Each row was made from one walk, in order. Every step used is in the known rows, and no mark comes twice. Write each row's walk.
In the rows, zero is written as 128.
Known rows:
h/t: [125 130 127 122 136 133 132 121 132 126 149 123 132 125 129 131 132 147
 110 139 132 132 124 124 116 131 128 114 123 132 152 137 112 125]
z/y/x/b/t: [145 140 108 127 179 122 129 128 131 135 147 129 127 134 111 143 115 137
 175 134 137 123 122 145  94 113 130 156 126 146 155 166 121 121]
z/h/y/x/b: [125 133 142 137 156 131 128 124 128 132 168 127 111 138 100 141 114  95
 190 142 122 122 117 130  96 147 125 153 132 139 152 183 120 145]
t/b: [142 130 118 133 136 125 132 127 131 128 125 129 133 134 130 126 110 115
 142 129 131 130 124 132 127 117 131 122 133 122 139 125 121 127]
b/x/y/z: [145 139 151 135 156 131 124 129 146 129 113 134 125 130 125 136 115 122
 167 143 102 129 117 134 135 150 129 138 132 133 152 141 105 144]
z/y/b: [136 130 108 133 169 129 129 129 133 137 130 127 139 127 126 142 125 112
 163 147 128 124 127 130 103 106 129 127 125 141 135 143 118 122]
x/z: [131 134 139 126 124 132 126 121 123 123 135 123 116 137 133 119 131 103
 109 131 114 141 130 127 124 150 126 148 126 146 131 144 135 134]
x/t/z/h/y/b: [128 125 139 139 174 132 122 123 138 141 174 127 136 149 126 150 104  73
 157 147 105 148 116 120 121 155 131 127 123 145 153 170 106 143]
h/y/b/x/t: [117 136 138 131 159 126 104 124 139 132 147 128 131 140 116 149 110 124
 201 144  94 143 120 134  95 172 137 117 128 132 119 148  86 140]
h/t/z/y/b: [142 125 115 127 180 136 141 120 137 139 152 122 151 128 132 140 125 106
 118 153 134 143 116 126 111  96 131 122 118 154 198 147 111 119]
t/b/x: [138 137 132 130 133 123 119 124 138 127 121 132 130 135 127 126 112 113
 213 139 118 135 120 137 131 145 127 121 137 120 143 114 103 124]
z/h/y/b/x/t: [112 137 143 137 169 129 100 122 143 134 168 129 124 145 117 151 111  97
 252 155  93 137 120 125 104 193 125 118 129 134 119 164  76 142]
z/y: [141 136 104 127 155 129 122 126 129 136 125 129 139 120 122 122 130 123
 127 138 143 124 128 125 125 115 119 135 127 134 164 148 123 127]
b/t: [127 127 117 124 133 124 130 130 129 129 141 126 128 130 134 131 125 147
 163 133 132 129 130 134 128 136 129 131 124 128 110 133 120 114]
y/x/b/t/z/h: [139 128 144 133 165 125 144 126 135 134 173 129 117 151 124 149 110  88
 200 134 119 139 114 141 126 141 131 157 126 154 159 157 129 123]
b/t/x/h/y: [138 129 108 127 155 132 119 132 124 135 154 127 124 131 122 125 113 106
 175 153 124 140 122 127 130 146 130 171 132 123 158 161 112 123]
h/y/b/x: [114 126 135 131 139 129 120 125 133 130 137 126 128 131 117 137 117 117
 232 155 108 134 121 134 100 148 132 125 130 130 120 138  94 130]
x/t/b/y/z/h: [144 146 117 146 182 127 127 120 152 135 165 133 132 159 141 143  99  93
 158 127 112 133 117 122 129 197 124 138 130 150 133 160 119 133]
z/h/y/x: [130 133 134 137 145 136 131 123 137 133 166 127 118 128 103 137 112 107
 204 152 130 120 117 124 119 141 123 133 129 127 151 181 110 139]
z/h/t: [120 132 137 127 145 137 129 118 135 129 170 123 122 131 130 132 137 119
 154 149 133 127 124 115 123 154 116 114 123 135 148 153 104 126]
y/z: [138 128 151 135 142 133 141 125 138 128 138 129 130 132 135 133 131 121
 108 135 119 130 121 127 135 138 132 134 128 138 137 137 141 133]
b/y: [122 131  94 129 129 126 131 127 127 129 124 127 130 131 133 124 121 135
 144 116 132 126 129 127 120 152 125 147 126 140 119 131 132 118]
t/x/y: [151 135  97 131 150 130 120 136 132 133  96 133 125 126 121 128 101 119
 112 122 128 130 119 134 134 100 134 143 131 125 166 135 117 137]
h/t/b/y/x: [141 141  91 132 155 129 146 118 143 127 152 124 132 137 120 142  93 148
 164 130 137 126 113 135 100 139 135 126 125 138 159 143 107 115]
h/y/x: [133 131 127 132 137 133 132 125 132 128 143 126 125 122 103 135 108 135
 157 139 131 123 117 132 111 120 135 133 127 123 152 166 119 139]
b/t/z: [137 121 120 124 136 126 139 128 130 134 139 127 138 133 139 128 119 123
 134 130 128 144 123 134 147 123 132 139 122 137 152 130 128 115]
x/t/b: [145 140 119 133 157 121 117 124 138 130 136 132 136 145 129 139 101 124
 112 120 118 138 123 131 124 142 135 113 130 126 135 136 114 136]
z/h/t/b/y/x: [138 143 100 137 165 132 144 116 147 129 175 125 123 143 121 143  97 120
 214 141 135 121 112 127 108 159 123 125 126 139 158 159  99 118]
h/y/b: [118 120 122 134 142 131 133 129 127 131 140 122 132 130 121 139 116 115
 160 146 121 128 124 128  97 120 135 128 127 131 118 149 113 132]
t/b/y: [135 134  85 134 138 122 135 126 130 130 120 128 135 138 133 123 103 120
 155 119 136 126 125 130 120 143 128 138 131 137 132 125 124 117]
h/t/b: [137 132 119 127 146 130 133 118 135 127 146 124 136 132 131 130 115 132
 121 138 135 133 120 127 115 121 129 107 127 129 159 133 105 123]

Write each row's walk:
[140 135 107 137 160 129 134 129 134 131 124 133 126 147 137 131 115 101
 106 108 120 139 114 138 116 152 137 182 133 165 158 133 158 124] -> t/x/b/y/z
[132 144 106 132 153 134 132 109 133 126 173 120 119 151 140 119 115  87
 170 142 125 138 123 117 110 196 114 147 126 162 153 165 106 121] -> x/z/h/t/b/y
[139 141 158 140 167 134 120 127 150 132 136 134 118 134 125 135 119  95
 221 154 102 125 116 127 143 172 116 139 133 134 149 158  96 144] -> b/x/y/z/h
[142 141 107 130 169 138 117 127 139 134 137 129 118 131 122 134 111 113
 142 143 132 131 114 122 130 123 122 130 127 130 187 161  93 136] -> z/h/t/x/y
[146 145 124 142 175 129 117 120 146 135 173 131 124 146 103 148  83 104
 189 143 118 129 112 127 114 154 129 120 131 123 155 186  95 148] -> z/h/y/x/t/b
[133 124 144 134 139 133 134 125 133 136 152 129 129 137 135 125 127  74
 150 136 124 140 121 120 157 139 120 136 128 141 165 141 129 130] -> t/z/h
[153 150 112 131 182 128 113 123 144 136 143 132 135 133 104 152 107 142
 129 130 127 129 119 133 111 127 133 126 124 133 166 167 114 138] -> z/y/x/t
[134 124 135 122 137 135 140 119 132 131 150 124 140 128 134 129 128 122
  83 133 133 147 117 125 137 119 131 123 121 140 193 135 122 124] -> h/t/z
[144 130 143 132 182 131 124 126 138 141 149 129 140 138 127 139 127  60
 230 167 101 149 119 128 129 149 124 157 133 147 184 135 106 122] -> t/z/y/b/x/h
[146 123 114 133 170 130 139 127 133 142 131 126 148 131 131 136 119  85
 138 144 126 139 120 130 124  94 132 136 124 152 177 140 126 123] -> t/z/y/b
[128 138  94 133 156 130 134 117 138 131 165 125 130 142 136 126 110 108
 187 140 139 125 120 119 116 166 115 127 127 145 152 149 100 116] -> z/h/t/b/y
[161 133 105 127 169 128 142 126 141 140 147 128 143 125 119 139 106 126
 168 143 140 137 114 141 137 102 133 145 121 143 196 161 122 115] -> b/t/z/y/x
[118 131 160 127 165 134 125 123 140 126 171 123 122 141 129 152 137 105
 227 169  92 139 122 127  99 176 128 129 129 135 130 126  87 120] -> y/b/x/h/t
[164 135 133 133 179 135 135 125 138 141 154 130 136 131 114 138 115  79
 150 153 121 138 116 127 140 120 126 163 129 140 214 163 131 131] -> t/z/y/x/h
[154 138 136 141 188 137 140 120 149 133 157 128 129 138 132 138 105 101
 141 158 124 124 113 120 126 137 120 119 129 136 181 173  94 142] -> x/y/z/h/t/b
[138 141 164 137 166 137 132 112 155 129 175 130 126 141 135 137 122  92
 227 164 113 137 109 126 132 175 120 115 133 139 170 148  89 127] -> y/z/h/t/b/x
[133 126 144 135 141 136 135 122 133 130 145 126 134 125 123 125 125 118
 114 144 126 131 118 123 126 137 130 141 128 135 153 165 131 141] -> h/y/z
[122 138 144 132 161 123 108 126 145 129 138 131 127 147 127 158 114 126
 201 135  89 143 122 138 105 170 138 112 128 136  99 120  95 131] -> y/b/x/t
[122 121 120 130 150 123 138 133 133 130 145 124 128 137 139 150 118 135
 200 143 117 127 129 140 103 127 138 123 123 133  85 128 112 110] -> y/b/t
[145 135 162 138 161 133 123 120 141 131 159 130 129 139 123 126 114  78
 219 170 102 139 114 125 130 183 125 156 141 129 171 157 104 139] -> t/b/x/h/y/z
[119 132 100 128 141 120 125 128 120 129 127 128 126 142 131 125 123 124
 125 108 127 127 129 132  99 156 127 164 129 156 124 131 140 124] -> x/b/y
[128 121 124 130 143 131 132 124 128 139 169 124 133 131 128 120 118  93
 182 151 134 140 120 122 146 147 119 146 124 140 171 176 108 125] -> b/t/z/h/y
[135 143 158 133 176 140 123 118 152 130 156 130 120 132 127 139 124 113
 200 163 108 128 113 122 129 174 115 126 127 138 172 165  81 140] -> b/x/y/z/h/t
[147 130 130 133 167 137 131 129 135 136 165 128 126 134 127 131 114  97
 160 158 115 143 115 128 137 157 133 176 131 133 167 171 124 125] -> b/t/x/h/y/z
[136 136 151 127 161 137 138 122 138 126 178 123 119 134 114 151 124 128
 156 153 114 128 118 125 110 147 130 135 126 127 161 154 110 127] -> y/x/h/t
[129 112 118 130 150 128 145 129 127 137 154 122 142 133 132 136 107 109
 169 150 121 144 119 135 117 117 139 139 121 142 143 152 113 117] -> h/y/b/t/z
